Known rows, with every way that one mark hangs from another:
fitu(nalo(sepe(mulo))): [ -4  14  -3  -2   3  15   7  -4   9   2   4   1   7  14  -9  -4   1  -8
 -11   3 -10   8   0  -8  -3  -7   8   2]
gonol(nalo(fitu sepe(mulo(gifet)))): [-10   9   4  -6  11   7  -1  -2 -21   0   4  -2 -13  13   1   0  -3  17
  -6   2 -14  10  12 -14   6  -5  -2   2]
gonol(semak(numag peniz)): [  6 -13   5   1  -2   1  -7   8  -7  -3  -8  -1  -1  -1  -6  -3  -4  -4
   8  -3  20   3   5  17  -4  11   0   5]
sepe(mulo): [  5   6   3  -3   4   6   5   4   4   1   0  -3   4   3  -9   2  -3 -19
   0 -10  -7  10   2   1   4  -7   7  -4]
semak(nofide(nalo) numag): [ 11   4   2   9 -11  -6  -9   7   7   0  -8  -3  17 -11   7   1  -2  -7
   7   1   9 -11  -9   0   4  13  -8 -13]
gonol(nalo): [10  4  4 -5 -3  1 -4 14 -7 -6  8 -3  4  3 -1 12 -4  2  5 -6  0  0 12 -7
 12 -2 13 -6]
mulo(buvu senev): [  0   1  11   5  -6 -11   5  11   0  -3  14   7 -31   7   4  17  -3  -2
   4 -15  -9  -6  15   0  -4 -15  27   0]
nofide(nalo(fitu) semak(gonol numag peniz)): [ -6 -18 -11   0   0  -6 -13  -5   7  -2  -1  -8  27 -16   5 -13   3   4
   5   9  23  -9 -13  11   7   6 -16  -1]
zozo(liguk): [  9   6  -4  -3  -5  -5   0   9   1  -1  12  -9   4   1   3   8  -3 -11
  -3  -5   1  -4  -1   0  14 -15  15  -1]
peniz(semak(gonol nofide(nalo(sepe(mulo))) numag)): [ 10   1  -5   1  -4  12  10 -14  -1   7 -24   1   6 -10   0 -11   2  -6
  -3  13   5   0  -8   3 -11  28 -23  -2]
sepe(mulo(senev) nalo(fitu)): [ -3   2   4 -11   7  -3   4 -11   2   5   0  -2   0   3  -2   3  -1  -2
   7 -12 -15  -1  -1   1  -6 -24   9  -2]
sepe(mulo(gifet senev)): [  4  10  12   2   2  11   9  -6   4   7   8  -2 -38  19  -1   1  -8 -12
  11 -20 -14  11   4   5   3 -14  18   4]
liguk(zozo): [  1   2  -8  -1  -3   0  -1  13   5   0  13   4  -1   1  -3   3   3  -8
  -1 -10   9  -4   4  -1   8 -11  -3  10]
fitu(nalo(sepe(mulo(buvu gifet senev)))): [ -7  18  14  10   3  10  12 -12  -1   4  15   9 -47  33   1   0  -5   3
  -5  -5 -23   4  13  -5 -11 -18  26   9]
nofide(nalo): [  5   7  -7  -1 -10   5 -10  13   5   0  11  -2  13   9   2  13   1  -4
  -4  -4   0  -2  -2  -1   7  -8  14  -9]
semak(numag peniz): [  7 -14   4   6  -2  -5  -1   4  11  -4  -3  -1   1  -8  -5  -1   0 -11
   7  -2  13   3  -1  20   2   6  -1   8]
gonol(nalo(sepe(mulo))): [  3   7   0  -5   5   9   3   2 -10  -4  -3   3   2   5  -6   7  -3   1
  -1   2 -12  11  14 -10   5   0   5  -1]
sepe(mulo(buvu gifet senev)): [  1  10  21   9   3   2   9  -4  -6   3  10   5 -50  22   1   6  -9  -8
   7 -19 -19   6  15   4  -4 -18  25   3]
sepe(mulo nalo(fitu)): [  0   4   2 -12  10  -1  -1  -5  -2   3  -4  -4  20   0  -6   2   3  -5
  -1  -6  -8   2  -5  -2  -3 -17   0  -7]
zozo(liguk senev): [ 12   8  -6  -8  -5   0   5   1   3  -4  14  -4  -4   4   2   8  -1 -11
   0 -15   2  -7  -3  10  14 -35  18   4]
fitu(nalo(sepe(mulo(buvu)))): [ -6  15   6   5   4   6   8  -1   0  -1   7   6  -5  17  -6   2   0  -3
 -15   4 -15   3  10  -9  -9 -10  15   1]
semak(gonol numag): [ 12 -11  -2  -2  -3   2   9  -1  14   6  -5   0   4 -11  -3  -2   0  -7
   4  -3  14  -6  -4   7   0  12 -14  -2]
nofide(semak(numag peniz)): [  3 -16   0   4   1  -9  -6   5  13  -9  -1  -2   8 -11  -4  -5   2 -13
  14  -6  20   3  -9  14   7   6   2   1]
nalo(sepe(mulo)): [ -2   5  -3  -3   5   7   7   1   2   0  -2   5   1   5  -9   5   2 -10
  -6  -3 -10  13   2  -4  -2  -3   3   0]
sepe(mulo(gifet senev) nalo): [ 14  12  13  -2   4  11   9 -18   4   8   1   2 -29  20  -2   2  -3  -8
  17 -21 -16   9  -2   9  -5 -19  22  -1]
mulo(gifet): [  6   6   7   1  -4   5   1   9   2   2  13  -1 -20  15  -1   5  -1  -4
   2 -15  -1   7  -2   0   5  -4  13  -2]
semak(gonol(nalo(fitu sepe)) numag peniz): [ -4 -21  -3  -2   4  -7   0  -7  -8  -2  -9   1   7 -17   1  -8   1  22
   0  19  11  -4   9   5   0  18 -24  14]
nalo(sepe): [-2  0 -7 -2 -3  0  3 11  5 -3  6  7 -3  3 -4 13  6  1 -7 -3 -3  5 -1 -7
 -2 -1  7 -1]
semak(nofide(nalo(sepe))): [  3  11  -5   7 -12  -3  -7  10   2  -3  -1   5  11  -4   5   6   3   2
  -1   5  -4  -3  -7 -12  -2  10   3 -11]

Rows:
[  3  15  -1   7  -3   4  -3   0  -1   1 -10   2  13  -2   0  -1   1  -7
  -1   6 -12   5  -5 -10  -2   8  -2 -11] | semak(nofide(nalo(sepe(mulo))))
[-15   6   0  -4  11   5   4  -2  -8   4   4   0 -15  13  -2  -2   1   5
 -11  -3 -13  12   0  -9  -1  -7  -5   3] | nalo(fitu sepe(mulo(gifet)))
[ 13  -4   6  16 -11  -8 -11   2   7  -3 -10  -4  14 -15   4  -7  -2  -8
  11   6  11  -4  -7  13   3  17  -5  -2] | semak(nofide(nalo) numag peniz)
[-21   0  -5  -7   8  -3   7  -2   0   3   4   3 -14   3  -1   5  -1   3
  -6  -5 -17   4   6  -7  -4 -15   2   7] | nalo(fitu sepe(mulo(senev)))
[ -7  13  -2  -2   1  13  11  -9  13   5   8   3 -13  17  -5  -1  -3  -7
  -3  -2 -17   4   4  -5  -5 -14  16   7] | fitu(nalo(sepe(mulo(senev))))
[ 18 -11   0 -11  -4   9   8  -1  -6   0  -7  -3  -3  -5  -1   1  -2   4
   3   3  17  -6   9   6   2  19  -7   2] | peniz(semak(gonol(nalo) numag))
[  2 -16   5   6   2 -15   0  -6 -11  -4 -18  -1   8 -31   4 -18   0  20
   8  22  11  -7   4  -1  -2  32 -31   7] | semak(gonol(nalo(fitu sepe)) nofide numag peniz)
[ -4   6   5   4   6  -2   8   4  -7  -4  -1  11 -12   7  -6  11   2  -6
  -9  -2 -15   8  12  -5  -8  -5  10  -1] | nalo(sepe(mulo(buvu)))
[-13   4 -11  -4  -7  -5  -8  11 -12  -2   1  -1   8  -3   8   5   7  12
 -16   9  -1  -6  -7 -16  -6   9  -2  -4] | peniz(semak(nofide(nalo(fitu sepe))))
[  1  -5  -2   3  -7  -9  -6  -1   3   6 -10  -8  23 -22  10 -11  -1   6
   0  11  13 -19 -12  -5   1  17 -29 -11] | semak(gonol nofide(nalo(fitu)) numag)
[-20  -9 -13   2  10  -4 -14  -7   2  -6  -7  -2  26  -6   0  -8   3   1
  -3  12   7   4  -8   6   4  -1 -12   4] | nofide(nalo(fitu sepe(mulo)) semak(numag peniz))
[  2   9   9  -8  10   5   0 -11  -6   6   0  -5  -2  13  -3  -3   1   0
   1 -10 -10   8  -7   0  -3 -17   2  -5] | sepe(mulo(gifet) nalo(fitu))
[ -4  17   5   3   2  18  12 -14   8   9  13   3 -35  30  -2  -6  -5  -1
  -1  -6 -19   9   2  -4  -5 -14  19  10] | fitu(nalo(sepe(mulo(gifet senev))))
[ 14 -19   3   5  -3   0   7  -6  13   2  -8   0   1 -15  -5 -11   1  -8
   8   2  16   1  -3  22  -1  15 -12   9] | semak(gonol numag peniz)
[  0   2  -2   1  -9  -7  -7   4  -3   4  -2  -8  21 -15   9  -9   1   7
  -2   7   4 -13 -10 -12   2  10 -15 -13] | semak(gonol nofide(nalo(fitu)))
[-23   1 -20  -7   0  -6 -17  13  -1  -7  12   1  23   3   6  10   8  13
 -10   4   4  -6 -10 -17   6  -9   3 -10] | nofide(nalo(fitu sepe) semak)
[-18   3 -17  -5  -3  -2 -12  12  -2  -1  10   2  17   6   5  15   6  15
 -19   7  -5  -5  -2 -13   1  -9   0  -4] | nofide(nalo(fitu sepe))
[ -4 -13  -5  10  -4 -11  -5  -8   1   1 -15   0  18 -24   7 -16   5  14
  -1  22  11  -9 -10   5  -7  25 -30   4] | semak(gonol nofide(nalo(fitu sepe)) numag peniz)
[ -8 -22  -7  -4   9 -10  -5  -5  -6  -8  -7   0  14 -20   2 -11   4  21
   8  15  19  -5   1   1   6  17 -21   7] | nofide(semak(gonol(nalo(fitu sepe)) numag peniz))
[ 12  -4   6   1  -7  -7   5   9   2  -1 -10  -5  -5 -14   1  -1  -1 -13
   4  -5  14  -4  -6   2  -4  21  -6  -3] | peniz(semak(nofide numag))
[-15   1 -14  -8  -2  -6 -20  15   0  -5  15  -7  27   2   7   7   4   4
  -4  -4   8  -9 -11 -13  13 -14   7 -15] | nofide(nalo(fitu) semak)
[ -3   9  20  -1  10  -6   4 -14 -12   4   6   4 -34  18   4   5  -3   7
   5 -15 -21  -1   8   2 -11 -28  18   0] | sepe(mulo(buvu gifet senev) nalo(fitu))
[ 19 -16   6   3  -2   1   2  -6   0  -3  -9  -2   4 -14  -3  -9  -4   3
  13   8  15  -1   9  17   6  18 -10   9] | semak(gonol(nalo) numag peniz)
[-19   2   3   0  11 -10   3   6 -13  -3   2   6  -5   2  -2   8   2   5
 -18   3 -15   3  12 -11  -8 -10   0   0] | nalo(fitu sepe(mulo(buvu)))
[ 19  -8   5  15 -11  -4  -3  -8   8   2 -15  -3  15 -21   4 -17  -1  -6
  13  11  16  -5 -10  16   0  25 -17  -1] | semak(gonol nofide(nalo) numag peniz)
[ -5 -15 -11 -16   3   2   6  -2 -14   0  -6   0   0  -8   2   2   2  23
 -12  14  12  -9   8  -6  -4  18 -21   8] | peniz(semak(gonol(nalo(fitu sepe)) numag))
[  2 -15 -15   5  -4   2  -6  -9  12  -4  -6   6  17  -9   1  -8   8   3
   7  12  19  -2 -13  13   0  15 -10   3] | nofide(nalo(sepe) semak(gonol numag peniz))
